What can hang from each mark:
lema: domeg lege
lege: domeg mefud
domeg: lege lema mitif vekatu zuli
zuli: domeg
mitif: domeg
mefud: domeg lege mitif

Each row was made from one small tree. The marks that hang from a mark follow it in brackets, in alphabetical order. Every link used is in the known rows. Write each row's tree.
Known rows:
lege{domeg{lema}}: [ 0.50  0.53  0.25 -1.02 -1.56 -1.06 -0.26  0.57  0.60  0.15  0.73  0.50
 -1.47  2.65 -1.04  0.51  0.69 -0.38  0.39 -0.52]
lema{lege{domeg{mitif} mefud}}: [ 0.87 -0.35  0.79 -1.46 -2.91 -3.78 -0.40 -1.35  2.82 -1.68 -0.26 -1.08
 -1.40  3.02 -0.92  0.43 -0.25  1.64  1.90  0.01]
domeg{lege lema mitif}: [-2.13  0.39  0.40 -0.82  0.12 -1.11 -0.09  0.11  0.85  1.08 -0.07 -0.39
 -2.78  1.61 -3.07  0.88  1.14 -1.12  1.58  0.13]
domeg{lege{mefud{mitif}} zuli}: [-1.68 -0.20  0.99 -0.55 -2.05 -1.83  0.17  0.87  0.18  0.07 -1.54 -1.24
 -1.08  1.27 -2.45  0.60 -1.14  0.85  1.45  1.45]
lema{domeg{mitif zuli} lege{mefud}}: [ 0.72 -0.87  0.13 -1.78 -3.70 -4.55  0.17 -0.98  1.08 -1.04 -1.75 -0.90
  1.08  1.74 -1.27  0.35 -0.95  1.58  2.27 -1.45]
zuli{domeg{lema}}: [ 0.76  0.12 -0.46 -0.43  1.13  0.47  0.20 -1.08 -0.56  0.85  0.86  0.89
 -0.45  0.67 -1.03  0.61 -0.03  0.58 -0.33 -0.90]
lema{lege{domeg}}: [ 0.84  0.01 -0.21 -0.17 -1.70 -2.90 -0.36 -1.07  1.05 -1.06 -0.08 -0.31
 -0.46  1.96 -0.30 -0.07 -0.68  0.86  0.98 -0.64]
mefud{lege{domeg{vekatu}}}: [-1.03  0.67  0.96 -0.24 -2.03  0.53 -0.27 -0.11  0.34 -0.92  1.37 -0.40
 -1.37  3.82 -1.35 -1.23 -0.30  1.00  1.60 -0.42]
mitif{domeg{lege{mefud} lema zuli}}: [ 0.52  0.24  1.28 -2.25  0.27 -1.44  0.10 -0.14 -0.90  2.00 -0.44  0.38
 -1.43  3.55 -2.25 -0.44 -1.98 -0.12  0.56 -1.52]
lege{mefud{domeg{lema} mitif}}: [-0.26 -2.02  1.37 -1.83 -4.15 -2.03 -0.78  1.04  1.77 -1.12 -0.14 -1.87
 -1.60  1.76 -1.95  2.76  1.68  1.00  1.87 -0.35]
lege{domeg{lema mitif zuli} mefud}: [ 0.29  0.05  1.24 -2.85 -4.34 -2.93  0.22  1.38  1.74 -0.17 -0.36 -0.14
 -2.12  3.49 -2.49  1.21  0.73  0.43  1.54  0.60]
lege{mefud{mitif{domeg}}}: [ 1.01 -0.78  1.10 -1.47 -1.01 -0.60 -0.33 -0.86  0.83 -0.67  0.15 -1.25
 -0.60  1.25 -0.36  0.98 -0.78  0.99  0.41 -0.87]
mitif{domeg{lege{mefud} vekatu zuli}}: [-0.02  1.31  1.06 -1.56  1.30  0.01  0.25 -0.74 -0.94  1.89 -0.21  0.19
 -1.76  4.14 -1.67 -1.73 -3.37  0.57  0.20 -0.61]
lege{domeg{zuli}}: [ 0.08  0.68 -0.19 -0.58 -2.99 -1.59  0.37  1.39 -0.13 -0.08 -0.46  0.27
 -0.44  1.37 -0.78  0.44 -0.73  0.26  0.31  0.73]
mefud{domeg}: [-0.50 -1.04 -0.09 -0.27 -2.56 -1.01 -0.42  0.99  0.54 -0.54 -0.09 -0.91
 -0.57  0.22 -0.50  1.65  0.51  0.62  1.03 -0.09]
zuli{domeg{lege{mefud} lema}}: [-0.04  0.36  0.69 -0.68  1.90  0.08 -0.06 -1.55  0.13  1.14  0.64  0.59
 -1.48  2.75 -1.89 -0.34 -1.33  1.29  0.38 -0.22]
mefud{lege{domeg{vekatu}} mitif}: [-1.86  0.06  0.89 -0.04 -3.65  0.08 -0.41  0.17  0.74 -1.72  1.11 -1.68
 -1.81  2.86 -2.15  0.41  0.58  1.08  2.07 -0.08]
mefud{domeg mitif}: [-1.38 -1.59 -0.10 -0.06 -4.06 -1.48 -0.59  1.27  0.95 -1.38 -0.33 -2.15
 -0.97 -0.68 -1.31  3.36  1.48  0.72  1.58  0.18]
mitif{domeg{lege{mefud} lema}}: [ 0.73  0.30  1.44 -1.87  1.67 -0.51 -0.40 -1.20 -0.07  1.57  0.54  0.23
 -1.82  3.75 -1.51 -0.64 -1.62 -0.08  0.43 -1.89]
mitif{domeg{lema{lege} vekatu}}: [ 1.67  0.27  0.30 -1.79  1.51 -0.84 -0.21 -2.07 -0.58  1.37  0.81  0.43
 -1.46  3.64 -1.23 -1.04 -1.02 -0.43  0.06 -3.33]
lema{lege}: [ 0.60 -0.69 -0.16 -0.04 -0.44 -2.33 -0.21 -1.30  0.42 -0.59 -0.54 -0.40
  0.31  0.50 -0.28 -0.22 -0.42  0.55  0.73 -0.98]
lege{mefud}: [ 0.73 -0.38  1.17 -0.99 -0.38 -0.41 -0.16 -0.31  0.95 -0.41 -0.04 -0.25
 -0.14  1.47  0.12 -0.50 -0.49  1.03  0.31  0.25]
mitif{domeg}: [ 1.23  0.25 -0.01 -0.76  0.99  0.23 -0.03 -0.98 -0.62  0.67  0.46  0.18
 -0.16  0.77  0.32 -0.01 -1.30 -0.10 -0.46 -1.77]
lema{domeg{lege mitif vekatu}}: [-2.01  1.52 -0.34  0.03  0.66  0.05 -0.08 -0.97  0.37  0.66 -0.02 -0.52
 -1.39  2.44 -1.64 -0.69 -1.01  0.00  1.41 -0.59]
domeg{lema mitif}: [-0.65 -0.30  0.29 -1.45 -1.14 -0.99  0.01  0.41  0.98  0.36  0.18 -0.21
 -1.72  0.69 -2.01  1.41  2.12 -1.01  1.04 -0.38]
mitif{domeg{lege lema}}: [ 0.06  0.62  0.50 -1.06  2.00 -0.22 -0.29 -0.96 -0.83  1.92  0.50  0.41
 -1.75  2.56 -1.64 -0.24 -1.20 -0.90  0.23 -2.14]

Which tree is each row?
[ 0.78  1.06  1.22 -1.29 -0.86 -0.02 -0.26 -0.34  1.53 -0.38  0.90  0.03
 -1.91  4.72 -0.26 -1.30 -1.19  1.35  0.28  0.70]  lege{domeg{vekatu} mefud}
[ 0.22 -0.48 -0.78 -0.45 -1.88 -3.26 -0.20 -1.77  1.03 -1.11 -0.81 -0.89
  0.75  0.52 -0.62  0.64 -0.13  0.70  1.87 -2.13]  lema{domeg{mitif} lege}
[ 1.54 -0.33  0.88 -1.06 -2.08 -3.27 -0.50 -1.37  1.97 -1.41 -0.14 -0.51
 -0.61  3.41 -0.21 -0.48 -1.11  1.80  1.24 -0.41]  lema{lege{domeg mefud}}
[-0.05  1.26  0.24 -1.55 -2.13 -0.86  0.36  1.39 -0.39  1.07  0.29  0.83
 -1.99  4.02 -2.11 -0.42 -0.09 -0.45  0.25 -0.05]  lege{domeg{lema vekatu zuli}}
[-2.07  1.48  0.14  0.06  0.61  0.14  0.48  0.61 -1.24  1.77 -0.72  0.19
 -1.58  2.43 -2.34 -1.54 -1.81 -0.19  0.47  1.04]  domeg{lege vekatu zuli}
[-0.59 -0.50  0.39 -1.24 -1.66 -0.29 -0.48  0.98  0.31  0.62  0.70 -0.38
 -2.08  2.78 -1.82  0.86  1.20 -0.20  1.03 -0.95]  mefud{domeg{lema vekatu}}
[-1.77 -0.68  0.62 -0.30 -5.85 -1.69  0.01  1.37  0.15 -1.90 -0.19 -1.64
 -0.61  1.25 -2.53  1.62  0.61  1.06  2.42  0.21]  mefud{lege{domeg{zuli}} mitif}
[ 0.43  0.05  0.40 -1.13  0.59 -1.23 -0.16 -1.17  0.08  0.79  0.34  0.23
 -1.43  3.21 -1.73 -1.11  0.32 -0.37  0.68 -1.78]  domeg{lema{lege} vekatu}
[ 0.00 -1.78  0.00 -1.53 -4.45 -4.10 -0.16  1.27 -0.04  0.00 -1.14 -0.64
 -0.58  1.41 -2.47  1.94  0.86  0.28  1.94 -1.40]  mefud{domeg{lema{lege} zuli}}
[-0.88 -0.35  0.09 -1.87 -2.79 -2.00  0.63  1.58  0.04  0.78 -0.82 -0.01
 -1.21  0.41 -2.84  1.61  1.73 -1.06  1.18 -0.03]  domeg{lema mitif zuli}
[-1.66  0.90 -0.67  0.57  1.38  0.24  0.35 -1.52  0.42  0.58  0.30 -0.13
 -1.64  0.17 -1.84  0.85 -0.97  1.04  0.77  0.87]  zuli{domeg{lege mitif}}
[-2.25  1.49 -0.50 -0.39 -0.84 -0.86  0.46  0.10 -0.45  1.05 -0.94 -0.35
 -1.02  2.19 -2.40 -0.50 -1.37 -0.03  1.53 -0.20]  lema{domeg{lege mitif vekatu zuli}}
[ 1.35 -0.40  0.72 -1.46 -3.42 -4.10 -0.05 -0.41  1.19 -1.04 -0.94 -0.35
 -0.19  3.20 -0.90 -0.33 -1.48  1.74  1.35 -0.11]  lema{lege{domeg{zuli} mefud}}
[ 1.25 -0.71  0.94 -1.44 -0.56 -1.91 -0.45 -2.35  1.01 -0.76 -0.06 -1.39
 -1.09  2.89 -0.85 -0.22 -1.37  1.47  0.94 -1.71]  lema{lege{mefud{mitif{domeg{vekatu}}}}}
[-0.52  1.09 -0.73 -0.13  1.26  1.46  0.54 -1.58  0.36  0.45  1.03  0.14
 -1.58  0.86 -1.19  0.29 -0.39  1.11  0.07  0.44]  zuli{domeg{mitif vekatu}}
[-0.88 -0.71  1.03 -2.06 -3.81 -1.60  0.05  1.32  1.46 -0.37 -0.60 -1.29
 -1.88  2.58 -2.08  1.15  0.19  1.32  1.76  0.97]  lege{mefud{domeg{mitif vekatu zuli}}}
[-0.35  0.65 -0.32 -1.02 -3.04 -3.19  0.34 -0.33  1.04 -0.46 -0.61 -0.50
 -1.72  2.86 -2.07  0.06 -0.50  0.65  1.51  0.17]  lema{lege{domeg{mitif vekatu zuli}}}
[-0.80  1.45  0.02 -0.68 -1.44 -0.15  0.04  0.02  1.53 -0.27  0.83 -0.34
 -2.64  2.85 -1.21  0.17  0.25  0.15  0.70  0.85]  lege{domeg{mitif vekatu}}
[-0.30  0.44  0.22 -1.41 -2.57 -1.64 -0.12  0.63  1.58 -0.15  0.61 -0.10
 -2.42  2.20 -1.79  1.54  1.62 -0.60  1.11 -0.04]  lege{domeg{lema mitif}}
[ 0.26  0.50  0.13 -1.40 -3.12 -2.02  0.25  1.64 -0.21  0.56 -0.21  0.67
 -1.07  2.40 -1.80  0.69  0.25 -0.46  0.44 -0.12]  lege{domeg{lema zuli}}
[-1.41  0.78 -0.12 -1.07 -1.61 -0.36  0.81  0.91 -0.02  0.68 -0.59 -0.27
 -1.50  1.05 -2.13  0.18  0.24 -0.23  0.73  1.06]  domeg{mitif vekatu zuli}
[-0.01  0.10 -0.49 -0.81  0.21  0.00  0.39 -0.97  0.41  0.57  0.76  0.34
 -1.29  0.33 -1.84  1.66  0.95  0.35  0.40 -0.47]  zuli{domeg{lema mitif}}
[ 0.50 -0.82  0.04 -1.44 -2.19 -3.45  0.27  0.33 -0.63  0.65 -1.22  0.28
  0.06  1.26 -2.22  0.26  0.32 -0.39  1.03 -1.34]  domeg{lema{lege} zuli}
[-0.44  1.37  0.42 -1.62  1.49  0.05  0.33 -0.23 -1.84  2.86  0.13  0.73
 -2.28  3.91 -2.70 -1.10 -1.96 -1.01  0.10 -1.67]  mitif{domeg{lege lema vekatu zuli}}
[ 1.38  0.26  0.12 -2.22  0.05 -1.74  0.30 -0.98 -1.39  1.79 -0.13  0.58
 -1.03  3.48 -1.99 -0.87 -1.38 -0.48  0.25 -2.91]  mitif{domeg{lema{lege} vekatu zuli}}
[-0.55  1.26  0.35 -1.61 -1.53 -0.48 -0.03  0.34  1.43  0.39  1.10  0.09
 -3.31  3.76 -2.19  0.42  1.27 -0.61  0.91  0.03]  lege{domeg{lema mitif vekatu}}
[ 0.91  0.73  0.27 -2.16  0.39  0.10  0.49  0.10 -1.74  2.20  0.33  0.93
 -1.27  3.08 -1.81 -0.60 -1.14 -0.94 -0.39 -2.19]  mitif{domeg{lema vekatu zuli}}
[-1.44  0.70 -0.37 -0.31  1.31 -0.11  0.21 -1.24  0.26  1.23  0.55  0.21
 -2.27  1.15 -2.80  1.15  0.04  0.30  0.93  0.03]  zuli{domeg{lege lema mitif}}
[ 0.29  0.25  1.07 -1.59 -2.72 -1.65 -0.17 -0.05  2.69 -1.20  0.29 -0.69
 -1.91  2.75 -0.73  0.76  0.16  1.20  1.26  1.07]  lege{domeg{mitif} mefud}
[-1.53 -0.44  1.40 -1.50 -2.19 -2.24  0.02  1.17  0.05  0.81 -1.25 -0.80
 -1.79  2.35 -3.59  0.84 -0.05  0.03  1.53  0.50]  domeg{lege{mefud{mitif}} lema zuli}
[ 0.16 -0.05 -0.27 -0.57 -2.57 -3.33 -0.20 -1.04  1.90 -1.26 -0.25 -0.83
 -1.30  1.60 -1.02  0.88  0.19  0.70  1.59 -0.19]  lema{lege{domeg{mitif}}}
[-1.43  1.63 -0.41  0.06  0.06 -0.38  0.28 -0.02 -1.47  1.39 -0.88  0.27
 -0.14  2.57 -1.60 -1.49 -2.33  0.15  0.79 -0.69]  lema{domeg{lege vekatu zuli}}
[-1.31  0.44  0.30 -1.06 -2.10 -2.34  0.26  0.13  0.50  0.23 -1.46 -0.67
 -0.20  1.86 -1.97  0.19 -1.43  0.82  2.02 -0.06]  lema{domeg{lege{mefud} mitif zuli}}
[-1.21  0.58  0.29 -2.01 -1.74 -0.76  0.74  1.31 -0.10  1.39 -0.30  0.18
 -2.21  2.15 -3.28  0.40  1.32 -1.14  0.92  0.07]  domeg{lema mitif vekatu zuli}
